What can hang from each mark
talog: toza
bofed: mugapo niro
toza: pober talog
mugapo: bofed kosa sove
vekubi: kosa
niro: pober
kosa: mugapo vekubi
pober: mugapo niro vekubi
sove: mugapo vekubi

Each row was made from one small tree. The marks that hang from a mark follow it in brackets, in alphabetical order. Every link used is in the known rows. Write each row's tree.
Known rows
mugapo{bofed{niro} kosa sove{vekubi}}: 2.04; -3.72; -2.45; 0.30; -1.45; -0.77; 0.75; -5.18; 0.68; -3.62; 0.69; -0.01; -2.14; -2.65; -2.75; -3.91; -0.16; -5.32; 2.89; 2.26; -2.43; -0.13; 2.68
vekubi{kosa{mugapo{bofed sove}}}: 1.23; -2.00; -2.37; 0.81; -2.66; -0.17; -0.50; -1.60; 0.11; -1.59; 2.58; 2.77; -1.45; -3.30; -1.84; -4.00; -0.24; -5.23; 1.42; 3.22; 0.59; -1.03; 1.30
pober{niro vekubi{kosa{mugapo}}}: -0.19; 1.41; 1.51; 0.72; -0.25; -2.48; 1.55; -1.62; -1.44; -4.93; -0.92; 2.87; -3.19; -4.26; -2.07; -4.67; -0.46; -5.68; 2.53; -1.61; 0.90; -2.82; 1.32
toza{pober{mugapo niro vekubi}}: -1.03; 2.54; 5.30; 5.91; 1.99; -0.12; 3.12; -1.26; -3.43; -3.87; -2.19; -0.89; -4.83; -5.72; -0.15; -3.46; -1.91; -4.24; 1.04; -2.50; 1.91; -3.46; 3.58
pober{mugapo}: -0.21; 1.56; 1.43; 5.05; -0.05; 2.92; 1.54; -0.67; 0.02; -4.12; -1.16; 1.68; -2.86; -4.14; -1.21; -2.83; -2.41; -3.58; 2.49; 0.95; 0.04; -2.24; 3.80
mugapo{kosa}: 0.40; -0.82; 0.09; 2.09; -0.38; 0.78; 1.76; -2.03; 1.43; -4.66; -0.39; 2.13; 0.10; -3.45; -1.06; -3.39; -0.61; -3.95; 3.74; 1.71; -1.62; -1.38; 1.81
toza{pober{vekubi} talog}: -1.23; 1.68; 2.66; 6.34; 2.02; 1.25; 5.42; -0.82; -0.24; -5.19; -0.46; 0.45; -1.89; -4.49; 0.71; -0.91; -0.40; -4.01; 0.52; -0.71; 1.55; -2.43; 1.84
kosa{mugapo{bofed{niro} sove} vekubi}: 1.41; 1.46; -0.95; 2.97; -2.42; 0.37; 1.43; -1.05; 0.62; -3.19; 0.58; 1.67; -2.79; -3.71; -5.33; -2.87; -0.27; -5.39; 1.54; 2.26; 0.27; -0.76; 2.37
sove{mugapo}: 0.01; 1.32; 0.26; 2.75; -2.31; 1.57; 0.43; -0.97; -1.58; -4.23; -1.08; 4.11; -2.19; -2.86; -1.41; -4.39; -0.96; -4.41; 2.77; 1.77; 1.12; -2.17; 3.69
kosa{mugapo{bofed sove}}: 0.72; -0.34; -3.04; 2.86; -2.29; 1.53; 1.11; -1.48; -0.57; -1.93; 1.71; 1.75; -1.91; -3.60; -1.31; -3.01; -0.36; -4.36; 1.22; 3.76; 1.12; -0.72; 3.07
kosa{mugapo vekubi}: -0.06; 3.41; 1.16; 4.39; -1.85; 0.07; 2.26; -0.41; 0.82; -3.77; -1.31; 3.38; -1.63; -3.54; -4.70; -1.92; 0.18; -3.76; 2.57; 1.62; 0.65; -2.09; 2.18
talog{toza{pober{niro vekubi{kosa}}}}: -1.51; 0.43; 4.45; 1.33; 2.00; -2.13; 2.42; -0.88; -2.84; -4.35; -0.93; 2.91; -2.34; -5.94; 0.22; -3.46; -1.25; -5.95; 0.74; -3.48; 1.70; -4.03; 0.14
talog{toza{pober{mugapo niro vekubi{kosa}}}}: -1.85; 0.82; 4.82; 2.78; 2.08; -0.37; 2.04; -0.53; -3.62; -2.57; -1.48; 2.17; -3.77; -5.74; -1.14; -3.52; -2.31; -5.18; -0.08; -4.17; 1.64; -4.33; 1.48
mugapo{bofed{niro} sove}: 1.68; -1.00; -1.21; 2.19; -0.65; 1.56; 0.86; -1.90; 0.56; -5.21; 1.07; 1.25; -2.59; -4.57; -0.45; -3.94; -1.67; -5.85; 2.06; 2.41; -0.27; -0.75; 3.18
kosa{mugapo{bofed sove} vekubi}: 1.07; 0.50; -1.02; 2.81; -2.58; -0.14; 1.76; -1.31; 0.62; -1.50; 1.55; 1.87; -1.60; -3.02; -3.17; -2.07; -0.52; -4.55; 1.51; 3.39; 1.49; -0.97; 2.83
bofed{mugapo niro{pober{vekubi{kosa}}}}: 1.36; 1.27; 2.68; 0.61; -0.36; -0.19; 1.75; 1.52; 2.47; -5.12; -3.15; 3.25; -4.79; -4.75; -4.30; -3.96; -1.82; -6.09; 3.75; 0.43; -0.39; 0.30; 0.61
bofed{niro{pober{vekubi}}}: 1.02; 1.73; 3.80; 3.52; 0.54; -0.50; 3.68; 0.22; 2.75; -5.89; -3.50; 1.22; -2.99; -5.34; -2.11; -3.03; -1.90; -5.74; 3.17; 1.18; 0.05; 0.96; 2.78
niro{pober}: 0.34; 0.82; 3.16; 4.32; -0.64; 0.90; 1.43; -0.20; 2.31; -4.43; -2.72; 1.01; -1.61; -4.64; -0.52; -2.26; -1.39; -4.14; 3.77; 3.38; 0.65; 0.23; 3.50
vekubi{kosa{mugapo{bofed{niro{pober}} sove}}}: 1.70; -1.45; -0.23; 1.77; -3.28; -0.33; -1.34; -0.73; 2.14; -2.13; -0.32; 1.20; -2.75; -4.42; -4.46; -4.29; -0.13; -5.97; 1.99; 3.81; -0.32; 1.21; 1.40
sove{mugapo{bofed{niro}}}: 1.38; 1.83; 0.52; 2.23; -2.44; 2.13; -0.91; -1.57; -1.46; -5.42; -0.53; 2.65; -3.80; -2.95; -2.75; -6.09; -1.09; -6.62; 1.17; 1.37; 1.25; -0.30; 3.74
kosa{mugapo{sove} vekubi}: 0.09; 0.91; -1.07; 3.57; -2.32; -0.20; 2.57; -0.30; 0.32; -1.91; 0.10; 3.20; -1.30; -3.66; -4.03; -1.25; -0.09; -3.24; 3.10; 2.57; 0.31; -2.87; 2.33
mugapo{bofed kosa}: 1.32; -1.44; 0.30; 1.47; -0.76; 0.86; 0.74; -3.09; 1.71; -4.34; 1.13; 0.75; -0.13; -3.05; -0.39; -4.24; -0.92; -5.36; 1.96; 2.54; -0.25; 0.19; 2.45
mugapo{bofed sove{vekubi}}: 1.46; -2.37; -1.64; 1.42; -1.12; -0.30; 1.57; -4.14; -0.01; -2.91; 1.09; 0.44; -2.68; -2.75; 0.38; -2.42; -1.03; -4.73; 2.33; 3.36; 0.69; -0.76; 4.00

Write each row's tree
0.42; -0.63; -3.32; 1.35; -1.37; 1.41; 1.89; -1.73; -1.81; -2.77; -0.62; 2.56; -4.66; -2.96; -2.21; -2.02; -0.69; -3.06; 4.23; 2.52; -0.55; -2.70; 3.22 => bofed{mugapo{sove{vekubi}}}
1.31; -0.16; -0.51; 1.21; -2.70; -1.46; -0.74; -3.83; 1.00; -2.84; 0.45; 2.04; -3.11; -2.18; -3.85; -4.13; 0.72; -5.58; 1.04; 2.03; 0.58; -0.40; 1.80 => sove{vekubi{kosa{mugapo{bofed}}}}
1.40; -1.24; 3.59; 2.76; -0.24; 0.45; 2.61; -1.60; 2.95; -0.95; -1.11; -0.94; -1.72; -3.28; -1.89; -3.22; -2.87; -5.14; 1.37; 2.00; 0.65; 2.67; 3.88 => niro{pober{mugapo{bofed kosa} vekubi}}
-0.65; -0.20; 3.46; 1.85; 1.39; -1.35; 3.68; 0.53; -0.19; -2.70; -0.54; 4.53; -1.10; -5.16; -0.45; -2.60; -1.18; -5.45; 0.38; -1.70; 1.21; -2.99; -0.72 => talog{toza{pober{vekubi{kosa}}}}
2.51; -3.00; 2.23; -0.21; -0.59; -2.25; 1.74; -0.88; 3.31; -3.06; -0.14; 1.07; -2.66; -4.83; -0.89; -4.04; -2.32; -7.34; 2.52; 1.98; 0.29; 1.66; 1.59 => mugapo{bofed{niro{pober{vekubi{kosa}}}} sove}
-1.28; -1.30; 1.24; 4.01; 0.36; 1.01; 0.38; -3.93; -5.56; -0.76; -0.17; -1.42; -4.76; -4.59; -1.08; -2.28; -1.37; -4.06; -0.86; -0.55; 1.87; -3.72; 4.42 => talog{toza{pober{mugapo{bofed sove{vekubi}} niro}}}
-0.47; 0.18; 2.02; 4.65; 0.28; 3.52; 0.41; -1.18; -0.98; -2.33; -0.29; 0.45; -2.23; -4.80; -4.69; -3.85; -1.31; -4.84; -1.49; -0.77; -0.75; -0.86; 1.45 => talog{toza{pober{mugapo{bofed{niro} kosa}}}}
-2.18; -0.88; 1.14; 4.86; 0.56; 0.89; 1.36; -2.95; -5.94; -0.80; -1.65; -0.36; -4.62; -4.96; -1.87; -1.40; -1.13; -2.73; 0.82; -1.40; 0.63; -5.44; 3.90 => talog{toza{pober{mugapo{sove{vekubi}} niro}}}
0.31; -0.19; 3.31; -0.01; 1.37; -2.78; 2.10; -2.25; -0.66; -6.51; -0.89; 2.52; -2.66; -4.68; 0.96; -4.80; -2.00; -6.45; 3.45; -2.08; 0.86; -2.93; 1.72 => pober{niro vekubi{kosa}}
0.99; -0.55; -1.71; 0.72; -1.70; 1.05; 1.96; -0.43; 0.38; -3.70; -0.25; 3.11; -2.83; -3.34; -6.29; -2.61; -0.71; -3.87; 4.88; 1.00; -2.63; -2.21; 1.12 => bofed{mugapo{kosa{vekubi} sove} niro}
0.77; -3.82; 1.51; 2.58; -1.95; -1.04; 0.17; -2.37; 1.55; 0.24; -2.01; 0.55; -3.39; -3.21; -2.53; -1.85; -1.45; -3.46; 3.82; 2.60; -1.06; -1.24; 3.48 => niro{pober{mugapo{sove{vekubi{kosa}}}}}
0.64; -1.21; -1.74; 0.54; -1.72; 0.91; 2.54; -0.59; 0.28; -2.01; 0.60; 3.43; -1.52; -2.74; -4.24; -1.67; -0.97; -3.15; 4.86; 2.11; -1.34; -2.37; 1.65 => bofed{mugapo{kosa{vekubi} sove}}
0.97; 1.28; 2.09; 3.39; 0.78; 1.51; 3.32; -1.21; 0.61; -3.36; 0.15; 0.87; -3.22; -3.58; -0.07; -3.70; -3.40; -5.44; 0.34; 0.14; 1.97; 0.01; 4.20 => pober{mugapo{bofed} vekubi}
1.34; -0.06; -3.09; 2.55; -2.51; 0.00; 0.68; -3.49; -0.80; -3.24; 0.02; 0.70; -4.35; -3.12; -4.59; -3.53; 0.62; -4.86; 1.21; 2.65; -0.58; -0.62; 3.01 => kosa{mugapo{bofed{niro} sove{vekubi}}}
0.08; 0.70; 4.06; 3.04; 1.17; 0.90; 1.73; 0.08; -0.25; -2.29; -0.20; 2.21; -3.93; -5.33; -3.21; -4.14; -2.49; -6.85; -2.10; -2.63; 1.24; -1.02; 0.45 => talog{toza{pober{mugapo{bofed{niro}} vekubi{kosa}}}}
1.86; -0.51; 2.40; 0.89; -2.40; -0.80; 1.03; -1.63; 1.28; -2.63; -1.82; 1.11; -2.23; -2.55; -3.96; -5.41; -1.02; -6.84; 1.75; 1.79; 0.44; 2.81; 3.35 => sove{mugapo{bofed{niro{pober{vekubi}}} kosa}}
0.68; 0.91; 0.92; 2.36; -1.42; 2.43; 0.10; 0.26; 1.85; -4.96; -3.11; 1.10; -3.22; -4.32; -5.65; -3.57; -0.67; -4.28; 4.47; 2.54; -2.14; 0.69; 1.68 => bofed{mugapo{kosa} niro{pober}}
1.89; -3.13; -2.02; 0.77; -1.04; 0.99; 0.83; -2.83; 1.02; -4.17; 1.53; 0.68; -0.99; -3.74; -1.69; -4.28; -1.00; -5.45; 2.57; 2.24; -2.02; -0.07; 2.15 => mugapo{bofed{niro} kosa sove}
2.09; -0.85; 2.67; 0.62; -3.95; -1.63; -2.61; -3.30; 1.05; -3.28; -2.27; 1.43; -4.51; -2.22; -4.91; -5.81; -0.23; -7.23; 1.92; 2.51; 0.54; 1.36; 3.36 => sove{mugapo{bofed{niro{pober}}} vekubi{kosa}}
1.70; -4.03; 1.52; 1.93; -2.38; -0.91; -0.66; -3.40; 1.89; 0.44; -0.48; -0.66; -3.55; -2.82; -1.95; -2.78; -2.03; -4.83; 2.16; 3.56; 0.18; 0.65; 4.00 => niro{pober{mugapo{bofed sove{vekubi{kosa}}}}}
1.90; -2.95; -0.49; 1.27; -1.55; 0.14; -0.74; -3.88; 0.43; -2.56; 0.46; 0.61; -4.87; -3.11; -3.42; -4.42; -1.77; -5.75; 1.71; 0.68; -1.34; -1.28; 2.86 => pober{mugapo{bofed{niro} sove{vekubi{kosa}}}}
-1.84; 1.92; 2.86; 6.62; 0.70; 3.64; 1.81; 0.62; -2.17; -1.80; -1.46; 2.30; -2.46; -5.41; -2.11; -1.87; -1.87; -3.10; -0.42; -0.49; 0.89; -3.30; 2.26 => talog{toza{pober{mugapo}}}
1.65; 0.85; -0.61; 1.44; -2.64; -1.13; -1.03; -3.62; 1.04; -4.58; -0.53; 1.65; -4.32; -2.79; -5.72; -5.07; 0.90; -6.39; 1.01; 1.22; -0.84; -0.35; 1.27 => sove{vekubi{kosa{mugapo{bofed{niro}}}}}
-0.61; 2.01; 3.18; 3.54; 1.80; 0.48; 3.12; -1.68; -2.59; -5.39; -1.93; 0.38; -4.40; -4.74; 0.12; -3.70; -3.14; -4.59; 2.48; -2.21; 1.29; -3.00; 4.84 => pober{mugapo niro vekubi}
-1.18; -0.33; 3.65; 5.32; 2.03; 1.38; 2.87; -3.85; -2.71; -3.88; 0.99; -3.62; -3.08; -3.89; -0.48; -3.03; -1.00; -4.64; -0.98; -2.39; 1.56; -1.76; 3.74 => toza{pober{mugapo{bofed kosa} niro vekubi} talog}
0.32; 1.41; 4.16; 4.90; 0.60; 0.80; 3.70; 0.40; 2.15; -2.34; -3.15; 0.82; -3.02; -4.48; -1.23; -2.19; -3.23; -4.07; 2.60; 1.23; 1.10; 0.38; 4.28 => niro{pober{mugapo vekubi}}
1.72; -0.57; 0.29; 1.79; -0.51; 1.32; 0.36; -2.98; 1.44; -6.02; 0.36; 0.58; -1.24; -3.56; -2.63; -5.07; -0.84; -5.97; 2.02; 1.57; -1.60; 0.57; 1.97 => mugapo{bofed{niro} kosa}
